Each row was made from one small tree. The marks that hang from a mark follow it in brackets, in alphabetical order. Every link used is in the known rows. Write each row's tree.
Known rows
T[D[G] Q S[N]]: [-41.9  31.9 -21.1   1.5  18.7 -28.5  33.7   3.8  42.0 -35.8  23.9  -7.9
 -30.8  27.8 -15.0  -4.0 -11.8   8.6 -26.6  45.1   8.9  83.6 -31.7 -40.1
 -26.1]
Q[T]: [  3.3  -4.7  15.3  18.2  -4.9 -12.8  26.3   3.7  48.9 -13.2   8.4  14.3
 -34.4  10.8  -3.6 -14.8  -5.6  11.1 -11.2  14.6   6.8  23.3 -52.6  10.3
 -19.5]
P[C]: [ 14.4  25.4   1.7  12.2  -4.2 -21.1   0.2  10.2  14.4 -37.1  23.8  14.5
 -35.8  -7.5 -12.8 -16.0  -5.0   3.4 -24.1  40.5  -4.2  33.8 -73.6   6.2
 -50.1]
S[G N[D]]: [ 42.1   8.8   8.4  22.9  -0.2 -19.8  28.8   2.2  25.3 -31.0   9.8  23.3
 -69.4  14.5 -38.7   3.2  -7.8  22.5 -21.5  10.1  43.8  24.2 -32.5  26.6
 -50.5]
S[N[D[C G]]]: [ -7.6  21.5 -25.2  13.5  -2.8 -21.2  37.7   1.6  23.7 -32.6  10.5  -1.9
 -48.8  16.7 -13.2   3.9  -7.2  23.9 -16.3  -8.2   1.8  22.8 -14.0  26.7
 -36.3]
N[D[C[R] G]]: [-24.0  36.3  19.0  18.3  -5.2 -18.6  30.0  -3.8  25.5 -25.3   7.9   2.4
 -36.4   0.7   3.2  19.7 -19.7  39.7 -27.2  17.2   1.8  20.4   0.8  28.3
 -36.5]
P[T[D]]: [  3.3  37.3   9.1   1.8  -0.9 -30.9  24.1   3.6  75.3 -23.1  13.5  13.5
 -33.8  10.1  -2.5  -0.8  -3.1   8.0 -11.5  41.7  -3.0  44.4 -22.6   7.6
 -27.3]
D[C[R] T[Q]]: [ -4.6  29.8  -2.5  24.1  30.1 -21.8  20.1  -8.3  21.6 -31.0  21.5 -17.5
 -18.9   4.0  50.3  -0.4 -23.1  -2.0 -27.1  16.6  21.0  39.7 -21.5  64.8
 -38.9]
S[G N[D[T]]]: [ 41.5  15.1   6.2  26.3  -1.8 -22.4  30.8  -0.7  13.7 -30.2   9.1   3.8
 -63.1  17.3 -29.6   5.7  -7.5  13.4 -22.7   8.6  45.2  20.4 -31.8  36.0
 -59.8]
P[C[D] T]: [ 14.6  36.7   0.5  -3.2  -3.3 -18.9  -7.8   9.0  63.2 -32.3  10.8 -14.5
 -26.5  -6.8 -34.7 -10.0  -3.6  -1.3 -33.2  51.0   4.8  26.2 -64.4  11.9
 -44.3]
S[G[D[C]] N]: [ 32.9  -3.5 -39.2  24.3  -2.5 -20.6  24.6   6.5  25.1 -37.5  15.8  13.1
 -59.4   6.6   9.6 -24.9   0.1  -1.9 -25.7  -4.1  44.9  18.5 -26.7  53.2
 -41.6]
S[G N]: [ 38.2   4.6  -5.5  12.4   1.8 -21.9  20.9   5.5  18.7 -34.3  17.5  26.2
 -67.6  13.9 -23.6 -20.4  -3.0  15.5 -21.9   9.9  44.6  30.0 -55.5  29.1
 -49.9]
D[C G T]: [-40.6  42.6  -3.1   8.7   2.2 -30.0  26.4  -5.2  -4.5 -29.0  21.2 -39.1
 -45.5   5.8  30.0  -5.6  -1.5  17.6 -16.8  -0.4  -8.1  29.7 -26.3  45.9
 -50.4]
N[D[C[R] T] S]: [  7.9  43.4  13.9  22.5 -12.1 -30.6  30.1  -7.2  25.6 -23.4  -1.4  -8.9
   5.1  -6.0  35.2  60.2 -30.8  11.1 -18.1  11.5  11.7  15.4  -9.2  51.4
 -39.2]
T[D S]: [-28.8  30.6  16.9  12.3 -26.7 -30.8  32.5   5.4  40.9 -27.1  20.4  13.3
 -15.0  10.1   0.3   9.7 -14.9  21.3 -12.1  56.2   1.7  59.3 -35.4 -22.9
 -26.1]
S[G[D[T]] N]: [ 40.9   4.9 -37.6  23.2  -2.2 -22.5  25.4   7.6  10.4 -32.7  17.6   4.0
 -61.3  11.7  -4.4 -24.4  -1.2  -8.4 -28.7   6.3  46.2  17.9 -38.0  42.9
 -53.5]
P[T[S[N]]]: [-14.1  29.9 -16.9   1.8 -16.8 -33.3  19.4   8.4  78.3 -30.8  11.1   7.3
 -22.3  14.6 -12.2 -11.3  -3.2 -15.4 -10.5  15.0   9.1  44.8 -49.0   8.3
 -27.7]
P[C[R] T[S]]: [-10.6  38.7  -2.2   3.9 -21.7 -24.9 -15.5   9.7  77.0 -35.7   8.6   8.5
  -4.2  -8.7  -3.8 -12.0 -21.1 -27.0 -41.3  55.0   4.8  33.7 -63.9   2.1
 -35.9]
N[D[T] S[G]]: [ 34.5  40.5  44.8  22.0  -8.3 -32.7  28.5  -6.1  15.7 -20.5   2.4  -1.5
 -29.3  -4.1 -10.8  54.6 -16.4  15.7 -14.2  22.4  34.0  28.3 -28.4  29.0
 -54.8]
C[D[T[S]] R]: [-12.3  35.7   9.6   7.4 -23.4 -16.3  21.3  -0.6  18.5 -23.6  14.0 -17.2
  -6.3   0.8 -11.6  14.4 -36.6  28.0 -43.5  56.3  30.4  18.1 -46.1  26.3
 -46.9]
Q[T[D S[G N]]]: [ -3.3  -9.6   8.0  18.7 -24.1 -16.1  29.2   2.2  64.4 -18.9   2.3   6.9
 -31.9  21.7  -7.0  -9.6 -10.2   4.9 -23.1  32.7  29.4  36.6 -43.2 -16.7
 -17.7]
C[D[G] R]: [-15.3  33.4  10.7  -9.3  -7.1 -12.3  19.8   0.5  17.3 -21.4  13.1  -0.8
 -33.1  -4.0 -27.8  -0.3 -30.9  56.3 -50.6  53.6  19.4  11.5 -37.3  14.7
 -46.0]
T[Q S[G]]: [ -5.1  21.8  39.6  20.9  19.1 -27.3  13.7  -0.3  39.0 -33.0  27.3  11.0
 -38.6   6.6 -19.1  -5.8  -8.9   4.6 -19.2  38.4  47.6  78.6 -58.5   0.8
 -37.1]
C[D]: [  8.3  25.2  16.2   1.9  -4.9 -16.8  27.4   3.7  21.7 -23.8  19.7   0.8
 -35.5   3.1 -32.6   4.2 -10.1  46.4 -20.3  40.1  19.0  25.8 -50.6  21.5
 -42.3]
S[N]: [ 18.4  10.0 -33.1   8.3  -0.4 -24.0  31.3   8.5  20.8 -34.0  19.5  24.1
 -43.3  18.4 -12.2 -18.8  -8.7  11.9 -13.0   3.1  11.1  30.7 -50.3  18.9
 -37.6]
T[D[C[R] G] Q]: [-27.2  33.2   2.5   5.1  36.2 -20.5  26.0  -5.6  38.4 -29.6  21.7  -2.4
 -34.2   7.1  28.3  -0.9 -17.3  27.3 -34.3  48.5   7.1  61.5  -3.9   7.1
 -26.5]
Q[T[D[C G]]]: [-26.1   3.1   8.1  11.7  -6.6 -15.8  32.9  -0.9  51.8 -14.7   6.3  -8.6
 -36.6  12.3  21.9 -11.5  -3.2  23.3 -18.1  23.4  -6.7  30.2 -17.6   2.5
 -15.5]
T[D[G]]: [-22.0  36.0   9.3  -4.1  -3.9 -27.5  32.9   2.7  20.9 -23.6  20.5   8.8
 -47.6   8.8  -7.3  -3.6  -6.5  40.7 -21.0  48.2  -9.3  44.9 -22.1 -15.2
 -39.8]

Write each row's tree
[ 19.3  45.9  22.0  19.3 -10.7 -32.9  34.6  -2.3  18.1 -19.1   4.1  -4.2
  -9.1   0.7  -2.4  57.0 -19.4  12.0  -6.4  18.7   6.5  29.3 -26.9  22.2
 -43.7] -> N[D[T] S]
[ 35.9  32.7  46.6  18.2  -7.8 -29.1  25.4  -2.1  29.7 -21.6   1.5  22.4
 -32.6  -7.0 -21.4  48.9 -14.7  27.3 -12.8  25.3  33.1  31.1 -31.4  17.7
 -43.8] -> N[D S[G]]
[-37.4  32.2  -1.0   2.4  -1.6 -20.9  18.8  -2.7  19.6 -30.4  16.7   2.8
 -37.2  -4.1  30.4 -10.4 -17.2  33.6 -34.4  15.5   1.2  22.6 -20.2  36.7
 -38.0] -> D[C[R] G]
[-17.1  44.4  14.9   9.9 -10.0 -31.5  31.8  -3.5  26.8 -24.1   2.8  -6.8
 -17.9  -7.7  10.5  49.9 -12.8  28.9 -10.9   4.8  -3.0  28.6 -12.0  20.2
 -33.8] -> N[D[C G] S]
[-19.5  38.2  12.6  21.1  15.0 -30.6  24.8  -1.1  19.6 -29.1  28.9 -18.9
 -18.7  15.2   1.8   2.0 -11.4  -8.9 -13.2  30.1  17.1  68.2 -53.5  11.9
 -41.8] -> D[T[Q S]]
[-20.7  21.6  32.6  24.1  17.1 -27.1  23.4  -5.3  53.7 -35.2  23.4  -2.9
 -31.0   7.1  18.9   8.6  -9.7  11.7 -19.9  51.2  38.6  84.3 -24.0   2.9
 -24.9] -> T[D[C] Q S[G]]
[-21.1  24.0 -28.3  32.0   7.9 -23.9  27.5   1.3  27.6 -31.7  27.4 -28.2
 -12.5   3.9  44.8  -5.8  -4.9 -23.9 -16.2  10.9  15.0  46.5 -17.0  44.6
 -29.0] -> G[D[C T[Q S]]]
[-15.7  41.4   6.7  -4.3  19.6 -13.6  19.4  -6.1  10.7 -23.1  18.0 -27.8
 -29.5   3.0 -21.1   2.5 -30.7  38.2 -54.1  55.1  28.1  25.9 -34.6  19.6
 -52.8] -> C[D[G T[Q]] R]
[ 12.9  36.3  -4.5   3.4  -4.5 -24.7  -6.1   7.4  77.4 -30.2   8.4  14.4
 -16.4  -8.5   1.5  -9.9 -19.4 -10.9 -42.6  70.3  -4.1  29.4 -38.9   0.8
 -37.0] -> P[C[R] T[D]]
[ 29.8  19.2  -1.9  15.6 -10.4 -27.4  13.4   3.3  32.0 -26.7   6.7  21.7
 -17.9 -16.5  33.0  16.8 -19.1   3.5 -29.0  20.5  39.5  20.4 -33.4  45.0
 -36.7] -> N[S[G[D[C[R]]]]]
[-30.5  32.4  -1.1   1.0  -5.3 -22.5  28.6  -1.4  28.4 -26.6  15.2   2.9
 -33.9   2.0  31.8   0.4 -17.1  37.9 -31.9  43.7  -5.4  32.5  -3.2  12.9
 -32.1] -> T[D[C[R] G]]
[ 32.6   7.4   2.4  27.3  -3.6 -16.6  24.6  -0.6  32.0 -33.2   5.6  20.3
 -57.0  11.3  -8.1   4.7 -18.6  22.9 -29.9   4.7  48.9  14.8 -18.2  48.0
 -44.5] -> S[G N[D[C[R]]]]
[ 27.7  29.9  38.0  25.4 -11.3 -27.5  20.6  -6.1  39.0 -24.0  -3.4  17.8
 -17.6 -13.7  17.6  51.0 -27.6  24.1 -24.4  18.3  38.4  18.2 -14.1  47.3
 -36.6] -> N[D[C[R]] S[G]]
[-24.3  44.6   6.2   5.0  34.9 -28.1  24.4  -3.2  -1.1 -28.3  28.8 -28.9
 -49.3  11.8 -10.2  -9.3  -4.1  12.5 -22.7  23.0   3.8  57.2 -40.8  10.4
 -54.7] -> D[G T[Q]]
[ 33.8   6.8   2.9  29.0  -0.7 -19.8  28.4   0.1  27.0 -34.5   9.0  14.0
 -62.2  13.7 -16.2   5.2  -6.0  21.6 -19.8  -1.3  41.5  22.1 -21.9  45.3
 -44.4] -> S[G N[D[C]]]
[-11.9  22.1  -5.4  21.3  16.9 -24.9  32.2   3.4  45.1 -34.9  19.9   6.4
 -22.1  23.4 -24.7   8.9 -15.2  -0.7 -14.1  20.9  24.7  71.0 -39.2  -8.7
 -25.5] -> T[Q S[N[D]]]
[-36.4  28.5  12.9  19.5  15.2 -27.7  30.3  -2.3  54.5 -34.0  24.4  -5.8
 -10.8  12.3  27.2  10.6 -10.3   7.5 -12.0  45.2  11.6  84.6 -18.1  -2.4
 -15.9] -> T[D[C] Q S]
[-15.1  46.0  13.2   8.3 -12.8 -27.7  27.0  -5.1  30.3 -21.7  -1.6   1.5
 -10.0 -10.1  18.0  50.1 -27.5  30.6 -25.6  13.1   3.9  20.4  -6.0  25.3
 -33.8] -> N[D[C[R] G] S]
[ -0.3  11.4 -34.9  25.4  -8.6 -16.3  24.5   7.1  32.2 -29.5  17.9  14.3
 -19.5  -6.6  45.7 -13.8 -16.3   0.4 -27.5  15.5  12.7  13.8 -10.5  53.1
 -27.1] -> G[D[C[R]]]
[ 19.1  45.8  22.9  21.6  16.2 -32.2  32.7  -5.4  24.4 -21.4   8.0  -8.6
  -9.1   3.7  -3.6  55.2 -17.2   5.4  -7.4  20.9  13.9  47.2 -26.1  17.2
 -41.6] -> N[D[T[Q]] S]
[ -0.5  32.6  21.9   8.9 -21.9 -16.1  16.6  -2.9  17.8 -23.3  13.0 -15.2
 -17.0  -1.0 -16.9  12.0 -33.8  29.8 -48.3  59.0  48.3  16.9 -47.4  30.5
 -53.6] -> C[D[T[S[G]]] R]
[-24.4   1.7  19.0  18.4 -26.4 -19.7  32.6   2.5  65.0 -12.7   5.5   4.8
 -15.9  15.9   2.6  -1.8 -12.2   9.0 -13.7  41.4   3.5  41.2 -40.8 -23.0
 -11.6] -> Q[T[D S]]
[ 15.5  34.2  -4.7   3.5  -3.7 -21.7 -12.7   7.7  68.5 -32.4   8.8  15.1
 -20.1 -10.6  -3.9 -17.8 -17.0 -17.8 -39.9  48.4   3.6  23.0 -57.5  16.6
 -41.0] -> P[C[R] T]
[ 21.7  15.1   0.8  28.8  -3.2 -20.3  16.8  -0.7  16.9 -27.7  16.3   0.6
 -46.7  -6.4  30.4 -11.3 -11.0   1.4 -34.5  20.2  45.4  14.7 -19.7  65.6
 -49.1] -> S[G[D[C[R] T]]]
[-23.0  42.7   4.0  -3.8  32.7 -30.3  20.3  -1.9  81.3 -29.5  17.2 -12.3
 -36.9   9.5  12.7  -5.8   1.6   5.8 -15.7  33.0  -2.8  65.9  -6.0  10.7
 -24.4] -> P[T[D[C G] Q]]
[ -4.7  16.4   1.5  10.6 -24.7 -29.7  29.7   6.1  40.7 -33.3  15.5  15.4
 -40.5  17.3 -14.0   0.9 -12.8  13.8 -23.8  46.6  31.0  52.5 -40.2 -13.1
 -37.6] -> T[D S[G N]]
[-20.3  -3.2  29.7  24.7 -24.1 -17.4  27.4  -3.7  65.9 -17.4   3.6  -3.8
 -26.0  10.1  19.0  -0.2  -7.4   8.8 -17.0  32.5  24.0  37.9 -32.5   2.9
 -12.5] -> Q[T[D[C] S[G]]]
[-37.7  43.0  -2.5  12.8  35.2 -28.0  22.6  -7.6   3.5 -31.4  27.5 -43.5
 -44.7   7.9  27.1  -7.1  -0.1   8.9 -19.8   3.7   2.2  53.1 -24.6  40.2
 -45.6] -> D[C G T[Q]]
[  8.3  32.9   7.2   6.7  -7.3 -13.3  23.9  -1.5  13.4 -20.8  14.8 -11.8
 -17.2   0.5 -10.7   8.6 -33.4  36.3 -43.4  52.6  27.4   8.4 -39.9  37.6
 -52.6] -> C[D[T] R]
[  1.3  27.7   4.6   9.1 -16.6 -20.6  25.6   1.4  12.8 -28.2  17.9 -28.1
 -33.0  11.6 -33.4   6.5 -13.5  23.0 -28.9  35.5  40.1  29.3 -55.1  24.2
 -53.8] -> C[D[T[S[G N]]]]
[ -9.5  24.4  39.4  20.0  17.0 -27.9  22.9   0.5  49.0 -31.0  24.0   9.8
 -34.7  11.2  -9.9   6.6  -9.5  14.2 -22.5  65.4  41.1  86.1 -36.3 -20.0
 -31.0] -> T[D Q S[G]]
[  1.7  19.6 -35.3  29.6  18.4 -18.0  24.5   1.3  23.5 -27.5  21.5 -14.6
 -16.8   0.3  53.3  -9.8 -14.5 -16.1 -29.1  16.6  20.2  29.1  -6.8  61.1
 -33.3] -> G[D[C[R] T[Q]]]
[-14.0  19.4 -18.4  14.6  19.0 -25.2  24.6   5.6  41.0 -37.7  26.8   9.7
 -22.3  22.0 -14.1 -10.3 -11.8  -7.4 -14.8  19.0  25.1  75.9 -55.3  -6.7
 -26.5] -> T[Q S[N]]
[-27.9  29.0  -6.9  15.2  17.5 -24.1  32.0   2.5  39.1 -33.9  20.2  -2.2
 -28.7  25.4 -31.5   7.2 -12.9   4.1 -19.6  19.4  19.1  72.3 -34.9 -17.1
 -29.3] -> T[Q S[N[D[G]]]]
[-19.0  -8.0  -3.0  27.3 -25.0 -14.7  32.8   1.2  62.5 -20.1   0.3  -4.0
 -15.2  20.5   1.0  -0.5 -12.5  -2.0 -10.8  -0.7  11.3  26.9 -36.5   8.2
 -10.1] -> Q[T[S[N[D[C]]]]]
[ -7.6  44.3  -7.5  -9.1  -5.3 -24.6  -8.3   5.8  68.9 -31.7   7.0   3.2
 -25.5  -6.3  -4.1 -15.3 -15.9  -2.7 -49.0  70.2 -10.2  28.8 -36.4 -10.2
 -42.4] -> P[C[R] T[D[G]]]
[-36.4  27.0 -12.5  15.1 -23.9 -27.1  35.3   4.1  32.6 -32.6  12.6  -4.7
 -28.3  17.2 -11.5   8.7 -10.4  13.2 -15.3   4.1   5.2  40.7 -30.7   6.1
 -30.0] -> T[S[N[D[C G]]]]
[ -2.5  21.5 -32.3  28.5  -5.9 -23.4  30.2   4.8  14.4 -28.0  22.4 -18.9
 -26.5   1.5  45.8  -9.2  -0.8 -10.1 -13.8   3.3   6.0  20.0 -14.6  61.6
 -36.5] -> G[D[C T]]
[ -4.5  35.2  28.4   9.6 -17.2 -22.1  22.6  -0.6  11.1 -24.2  18.3 -27.6
 -31.5   3.9 -30.7  11.8 -12.6  28.1 -25.9  44.5  36.8  32.2 -55.6  24.4
 -54.5] -> C[D[T[S[G]]]]
[ -9.7  25.5 -22.8  28.0   6.3 -26.1  26.0   5.4  23.7 -27.6  26.9 -15.3
 -17.5   7.5  12.5  -6.4  -6.3 -21.5 -18.8  26.5  16.2  51.1 -31.3  19.7
 -36.1] -> G[D[T[Q S]]]
[  5.1   8.3 -19.3  24.9  17.9 -23.1  19.5   5.7  41.3 -38.0  23.6   8.1
 -38.9  13.4 -13.9 -18.0  -8.1 -17.4 -27.3  22.6  51.5  66.5 -46.6   6.7
 -31.0] -> T[Q S[G[D] N]]
[ -4.7  45.2  -1.1 -11.8  -1.8 -21.1  -7.5   7.1  55.3 -33.5  11.4 -24.6
 -35.6  -8.8 -43.7 -14.2   0.1   7.6 -38.6  50.5  -2.1  26.8 -60.4   2.0
 -49.9] -> P[C[D[G]] T]
[-31.7  28.4  -8.8  11.7 -23.7 -27.5  33.2   5.7  28.1 -31.6  13.0   3.1
 -31.3  18.5 -28.1   7.9 -14.1  15.0 -16.0  14.4   5.9  43.4 -38.4 -10.9
 -35.2] -> T[S[N[D[G]]]]
[-13.7  25.9 -22.2  25.2 -20.6 -27.0  29.8   8.4  15.6 -24.7  22.2 -11.4
 -19.1   5.4  13.9  -6.8  -6.0 -15.6 -15.8  23.0   9.2  32.0 -32.9  24.4
 -38.5] -> G[D[T[S]]]
[-25.6   3.7   5.7   9.3  -8.9 -13.1  29.2  -2.7  55.6 -13.0   2.5  -2.7
 -28.8   8.5  26.2  -7.9 -14.4  23.5 -28.8  30.2  -1.9  21.6 -15.9   4.8
 -14.6] -> Q[T[D[C[R] G]]]
[ -8.8  32.8  29.2  21.3 -16.5 -32.3  20.9  -1.1   8.3 -28.2  21.5 -11.7
 -37.3   8.5  -2.6   1.6 -10.2   3.2 -16.2  28.9  29.8  44.6 -57.0  22.2
 -55.3] -> D[T[S[G]]]
[-17.5  44.3  10.7  -4.0  22.6 -20.6  26.7  -4.0   1.8 -24.7  24.9 -40.9
 -44.3   8.8 -34.2   3.0  -9.0  36.4 -31.1  40.3  17.4  43.9 -41.2  13.2
 -56.0] -> C[D[G T[Q]]]
[-22.3  30.1  20.1  27.7 -15.3 -30.9  20.0  -5.2  13.8 -31.3  20.3 -27.4
 -29.9   3.3  33.5   4.0  -7.2  -0.5 -14.5   8.9  26.6  40.9 -37.0  52.7
 -46.3] -> D[C T[S[G]]]
[-12.3  14.9   8.4  26.2 -27.2 -22.8  15.5   3.8  35.7 -31.1  16.0  14.9
 -27.5  -6.2  17.4  -6.0 -16.4   2.0 -31.1  30.0  40.0  33.7 -35.6  28.4
 -34.0] -> T[S[G[D[C[R]]]]]
[ 26.0  26.5  -3.1  18.6  -8.6 -33.6  18.8   0.5  20.1 -25.8  10.1   0.2
 -23.7 -11.3  31.3  19.0  -6.6  -3.6 -17.6  10.0  33.9  25.3 -35.8  48.1
 -43.2] -> N[S[G[D[C T]]]]
[ -1.0  33.8  28.6  12.7  10.2 -20.1  20.5  -3.3  17.3 -26.7  22.4 -33.5
 -30.4   8.2 -32.2   9.5 -11.4  22.6 -28.5  48.3  47.0  50.4 -54.1  19.8
 -50.5] -> C[D[T[Q S[G]]]]
[  3.2  34.3  15.8   7.6 -19.1 -25.9 -21.0   7.3  74.3 -35.4   8.6  11.4
 -19.4 -11.6 -11.5 -15.2 -18.5 -24.3 -47.6  58.5  24.6  35.2 -66.9   6.7
 -45.3] -> P[C[R] T[S[G]]]
